What can hang from each mark:
J93: J77 J808
J808: J93 J283
J884: J93 J283 J962
J283: J77 J808 J884
J779: J77
J77: J93 J779 J903

Known rows, with every way that one mark hangs from another:
{J779 {J77 J93 J903}}: [ 16.1  -7.9  -3.2 -10.5 -17.8  45.2  -8.1 -23.8 -12.8 -14.4   6.2  11.5
 -11.2 -26.0  -7.8  -6.3   6.3  11.3  -2.5   6.9  10.0]
{J93 J77 J808}: [  5.2  13.4 -12.1  12.2   2.7   3.3   5.7   9.6 -22.3 -14.8 -13.0   0.6
 -10.4 -11.5   1.4   4.8  10.4  10.8  -0.3 -11.8   9.7]
{J884 {J283 {J77 J779}} J962}: [ -1.5  10.0  28.2  31.0   4.2 -18.2 -11.4   4.4   1.1  -1.7   8.0   9.0
  17.6  -5.3 -44.4   0.3  -3.4  -0.6   3.0  21.6  -1.8]
{J77 {J93 J808} J779 J903}: [ -1.8   3.1   6.7   7.9   5.0  12.2  -1.2  -8.7  -4.7 -18.4  -2.3  -9.1
  -9.4 -10.0  -2.7 -10.8  13.9   1.4 -11.6 -26.6   8.8]
{J884 J93 J283}: [  1.1  11.3  16.9   8.4   0.7  -5.6  -7.3 -14.5 -25.8 -13.2 -19.5  -2.2
   4.3  -1.5 -12.7  -8.1   2.6   3.9   9.9  21.5  20.0]
{J808 J283}: [ -1.7   4.8  -5.0  -8.2 -14.7  21.7   9.2  16.1 -13.6  -8.3 -14.6  -4.2
  -9.1   0.1 -14.4   6.8  11.8  13.5  11.7  -5.8  22.0]
{J93 {J77 J903} J808}: [  4.9  15.1  -5.8   5.2  -6.9  17.3   6.9   5.2  -9.1 -12.2   1.9   6.4
  -6.8 -14.0  -5.5  -3.6  15.8   8.6 -11.8 -16.6  14.4]
{J93 {J77 J779 J903}}: [  4.9  20.5   2.7  14.6  -9.9  18.8   2.9   3.6  12.6  -2.5  22.4  14.6
   0.2 -13.4 -19.1  -9.0  15.1  19.6 -12.5  -2.8   8.4]
{J93 {J808 {J283 J884}}}: [-12.8   0.6 -12.1   2.2   3.4  -8.8   9.3   6.6 -11.8 -23.8 -23.1 -21.8
 -21.3   4.1   9.1  10.7  23.0   0.2  10.7 -35.8  24.2]
{J884 J93}: [  7.4   1.7   3.4   3.1  -4.9   3.3  -5.5 -10.7 -27.3  -3.8 -24.7  -3.7
  -6.9 -11.8 -11.0  -8.2  16.4  10.7   9.9  20.6  12.8]
{J93 J808}: [  3.8   2.0   3.4   4.2  -0.1   5.2   0.0   8.5 -28.9 -13.8 -22.5  -8.8
 -14.3  -5.5  -2.5   2.2  15.9   2.3   8.1  -2.0  11.9]
{J93 {J77 J779} {J808 {J283 J884}}}: [-15.0  19.8 -18.3  21.4  15.0 -23.6  11.2   9.5  15.2 -23.6  -8.2 -11.1
 -11.3   0.0   7.5   6.7  19.3   8.9  -3.4 -44.2  10.5]
{J808 J93}: [ 12.7  -1.0   9.7  -3.8  -2.0  -4.5   2.8  -5.6 -20.6  -1.5  -9.5  -9.4
 -14.1 -11.5   7.3   7.8  12.8  17.1   1.6  -3.6   9.4]
{J884 J283}: [ -0.6   6.9  14.5   5.8  -5.2  12.2  -1.0   0.7 -26.4 -15.3  -1.5  -1.0
  -1.6   3.7 -14.4   2.7  -0.3   6.8  12.9  12.9  21.9]
{J779 J77}: [ 19.4   0.0  -0.5  -4.5 -15.1  22.9 -10.4  -5.5 -18.8  -5.8  -4.7  13.5
 -10.6 -18.7 -13.0  -0.6  11.0  12.6  10.0  30.8   3.1]
{J808 {J283 J77}}: [  1.8  12.8 -15.1   4.9 -16.7   7.0   5.3  22.7 -11.2   0.7 -11.4   3.9
   4.9  -5.6 -23.8   8.1   7.8  14.0   7.9   7.6   9.4]
{J808 {J283 {J884 J93}}}: [ -9.5   1.4 -11.9   2.1  -1.2 -10.5   2.9 -12.8  -9.1 -14.1 -25.4 -15.7
 -15.3  -2.4  -1.0   1.3  23.2   8.6  12.3 -12.8  25.1]
{J93 {J77 J779 J903} J808}: [  2.6  23.8   0.5  17.7   1.1   4.0   3.5   7.2   9.5 -10.7   8.3   7.5
  -1.7 -12.8  -9.7 -10.3  17.7   8.5 -16.9 -16.2   4.2]
{J808 J93 J283}: [  4.7   5.1   0.2 -13.8  -5.9  -2.1  12.9   6.1  -6.0  -4.2 -17.7 -11.9
 -10.4  -4.2   5.2  12.9  12.0  17.0   1.3 -20.3  17.0]
{J283 {J77 J93} J808 J884}: [ -2.1 -18.5 -15.2  21.9   2.1 -20.7 -12.6  -5.4 -33.1 -11.2 -29.5 -10.9
 -17.6  -8.7  12.5   7.3  15.3  14.2  13.6 -22.1   2.5]
{J77 {J93 {J808 {J283 J884}}} J903}: [-16.7  -6.8 -14.3  -4.3   0.2  12.4  11.0 -13.5  -5.7 -32.1  -9.4 -23.3
 -22.3  -3.1  13.7   5.4  18.5  -0.7  -2.5 -61.9  29.9]

Rows:
[  6.6  16.0 -13.2  -5.0  -2.4  -3.9  18.6   6.6   1.7  -6.8 -10.2  -1.8
  -7.1 -10.6   9.7  15.2   7.2  25.9  -5.2 -30.3  13.4] => {J808 {J93 J77} J283}
[ -3.1   0.9  29.9  10.1  15.3 -23.3  -8.7 -17.1 -20.7 -19.0 -34.5  -8.2
   2.8  -6.9 -19.4  -4.2   5.5 -14.5   3.9   1.9  14.8] => {J884 {J93 J808} J283 J962}
[ -1.3  -0.4   0.1  13.5  15.2  -2.3  -2.0  -5.1 -15.9 -22.1 -16.2 -14.2
 -13.0  -5.7   4.4  -3.4   8.4   3.5   0.3 -20.5   4.0] => {J77 {J93 J808} J779}
[  0.5  -1.4   6.0   5.5  -5.9  25.7  -2.5 -11.6  -1.6 -11.6  13.6  -1.6
  -8.4 -11.5 -12.6 -10.3  10.8  12.1  -6.3 -11.3  12.8] => {J77 J93 J779 J903}
[ -3.2   9.1 -15.8  21.8  15.8 -27.7  -1.0 -19.6 -17.8 -22.3 -23.7 -11.4
 -14.6 -15.4  16.8  -1.6  22.4   5.6   1.1 -21.1  12.7] => {J283 {J884 {J93 J77 J808}}}
[ 11.6  20.7   9.2   9.5  -0.7  -5.7   5.2  -5.1  18.4   0.4  18.1   6.6
  -1.7 -18.7   0.6  -4.0  13.5  22.8 -22.6 -15.8   0.9] => {J808 {J93 {J77 J779 J903}}}
[ -4.1  -4.8  13.1  20.5  13.3 -12.3  -6.2 -10.2 -26.2 -22.5 -16.7  -6.3
   6.8 -10.3 -16.6   9.4 -11.1 -10.1   2.7 -15.2   4.7] => {J884 {J283 {J77 {J93 J808}}} J962}
[ 14.9  -3.9  -2.3  -8.0  -7.2  31.1  -7.5 -21.0 -14.8 -21.9  -8.8   5.3
 -11.8 -24.9   2.4  -7.5  11.1   1.0  -8.9  -8.6   6.8] => {J779 {J77 {J93 J808} J903}}
[ 12.8  12.8  14.7  10.1   1.6 -22.8  -3.8   6.0  14.0   5.8 -12.2   8.5
  -4.6 -12.7   8.9  -5.8  24.0  23.9 -18.8 -26.4  -4.4] => {J283 {J808 {J93 {J77 J779 J903}}}}
[ -1.4   5.4   9.5  30.8   7.9 -27.4 -17.2   5.8 -16.5 -10.6 -23.9   2.3
  10.4   1.5  -7.2  -3.5  -4.5  10.0   5.6  -4.3  -6.4] => {J884 {J283 {J77 J93 J779} J808}}
[ -5.2 -24.8  -4.4  19.6   5.5  -3.8  -5.7 -23.0 -21.5 -13.9   2.0 -11.2
 -13.4 -20.8 -11.6  14.0   5.8   5.1   9.0 -18.4   7.3] => {J283 {J77 J93} {J884 J962}}
[  0.9  -7.6  -5.2  22.9  -4.9 -28.0 -14.0  10.3 -27.7   0.1 -27.3  -2.9
 -13.4  -5.8   1.6   5.7  25.1  12.8  14.8  -2.0   0.3] => {J283 J77 J808 J884}
[-12.6   0.2   1.2  24.5   3.3 -23.8  -2.0   6.8  18.0  -3.4   1.8  -3.9
  -0.4  -7.2 -31.7  10.1  16.8   3.6   4.5 -14.0   2.7] => {J808 {J283 {J77 J779} {J884 J962}}}
[ -6.7 -21.6  -5.5  23.1  15.2 -17.5  -5.7 -19.9 -23.6 -20.8 -13.9 -18.3
 -15.9 -20.8  -0.7  13.2  10.5  -6.2   3.6 -33.3   4.0] => {J283 {J77 {J93 J808}} {J884 J962}}
[ -1.6 -13.2  36.4   7.4   1.2  -8.8 -12.7   6.6 -24.2  -7.8 -30.0   1.6
  -5.9   3.7 -21.4   4.2   8.0   0.2  14.8  -1.1  13.9] => {J884 {J283 J808} J962}
[-14.1  -1.5 -11.2   9.3  11.3  -9.8  13.1   0.3   2.8 -23.2 -13.9 -11.8
 -17.3  -8.7  -3.3  18.0  18.1   0.7   2.4 -51.9  20.2] => {J93 J77 {J808 {J283 {J884 J962}}}}
[ -0.2   2.5 -23.8   4.0 -10.5  13.9   6.1   7.1 -17.1  -9.9 -11.4  -3.5
  -1.0  -9.1 -11.8   9.7  -2.6  15.0   6.3 -12.5  11.2] => {J808 {J283 {J77 J93}}}
[  1.7  10.6  -1.7  21.7   1.9  -2.1  -5.2  -1.7  -2.0 -10.7   0.4  -0.4
   4.0 -15.4 -11.2  -9.9   8.2   2.0 -14.4 -14.3  -4.7] => {J283 {J77 {J93 J808} J779 J903}}
[-15.2 -12.0   4.3   2.3   8.0 -10.3   7.3   0.0  -4.3 -22.2 -21.8 -20.9
 -21.2  -3.0  -8.0  15.0  22.5  -7.6   9.6 -41.6  22.8] => {J93 {J808 {J283 {J884 J962}}}}
[ -2.6  22.1 -14.3  -2.2 -11.1  18.6  16.6  17.0   5.8 -15.4  -5.8   4.3
  -4.2  -7.2  -8.0   1.3  15.7   8.6 -11.7 -33.1  20.8] => {J93 {J77 J903} {J808 J283}}
[ -5.4 -15.0  10.6  -5.5   6.3 -19.4   8.9 -12.5   4.3 -10.6 -12.2 -20.7
 -21.9  -8.4   1.6  21.7  19.5   7.2   4.3 -40.9  19.5] => {J808 J93 {J283 {J884 J962}}}
[ -3.3  19.1 -20.5   2.3  -0.6   5.1  16.0  20.1  -6.6 -17.9 -21.2  -1.2
  -8.2  -4.3  -0.7   9.1  10.6  11.0  -0.8 -28.0  15.4] => {J93 J77 {J808 J283}}
[ -1.3  23.0 -18.8   5.3   4.4 -11.0  10.1   2.7  -5.8 -16.3 -37.5  -2.4
  -2.1  -9.4   0.9  -0.9  12.6   8.4  -3.1 -19.8  15.5] => {J884 {J93 J77 {J808 J283}}}
[ -0.5  13.7  15.9  10.9  10.1 -21.0  -7.5 -10.9 -29.2 -21.0 -35.2  -8.7
   3.6   0.0  -2.8  -8.5   5.0  -6.8   5.3   6.2  16.8] => {J884 {J93 J808} J283}
[  0.9  -1.6 -11.3  20.8   7.2 -31.6 -10.1 -12.7 -20.6  -9.1 -39.0  -2.9
 -18.1 -12.4  15.7  -2.8  28.7  17.8   7.9 -15.2  10.1] => {J283 J808 {J884 {J93 J77}}}
[ -2.3  12.8  -5.1  -2.1   2.3 -11.4   4.0   2.0 -14.2 -14.7 -46.2 -11.5
  -5.5  -3.3  -3.6  -3.8  18.2   0.3   3.7 -10.7  17.9] => {J884 {J93 {J808 J283}}}
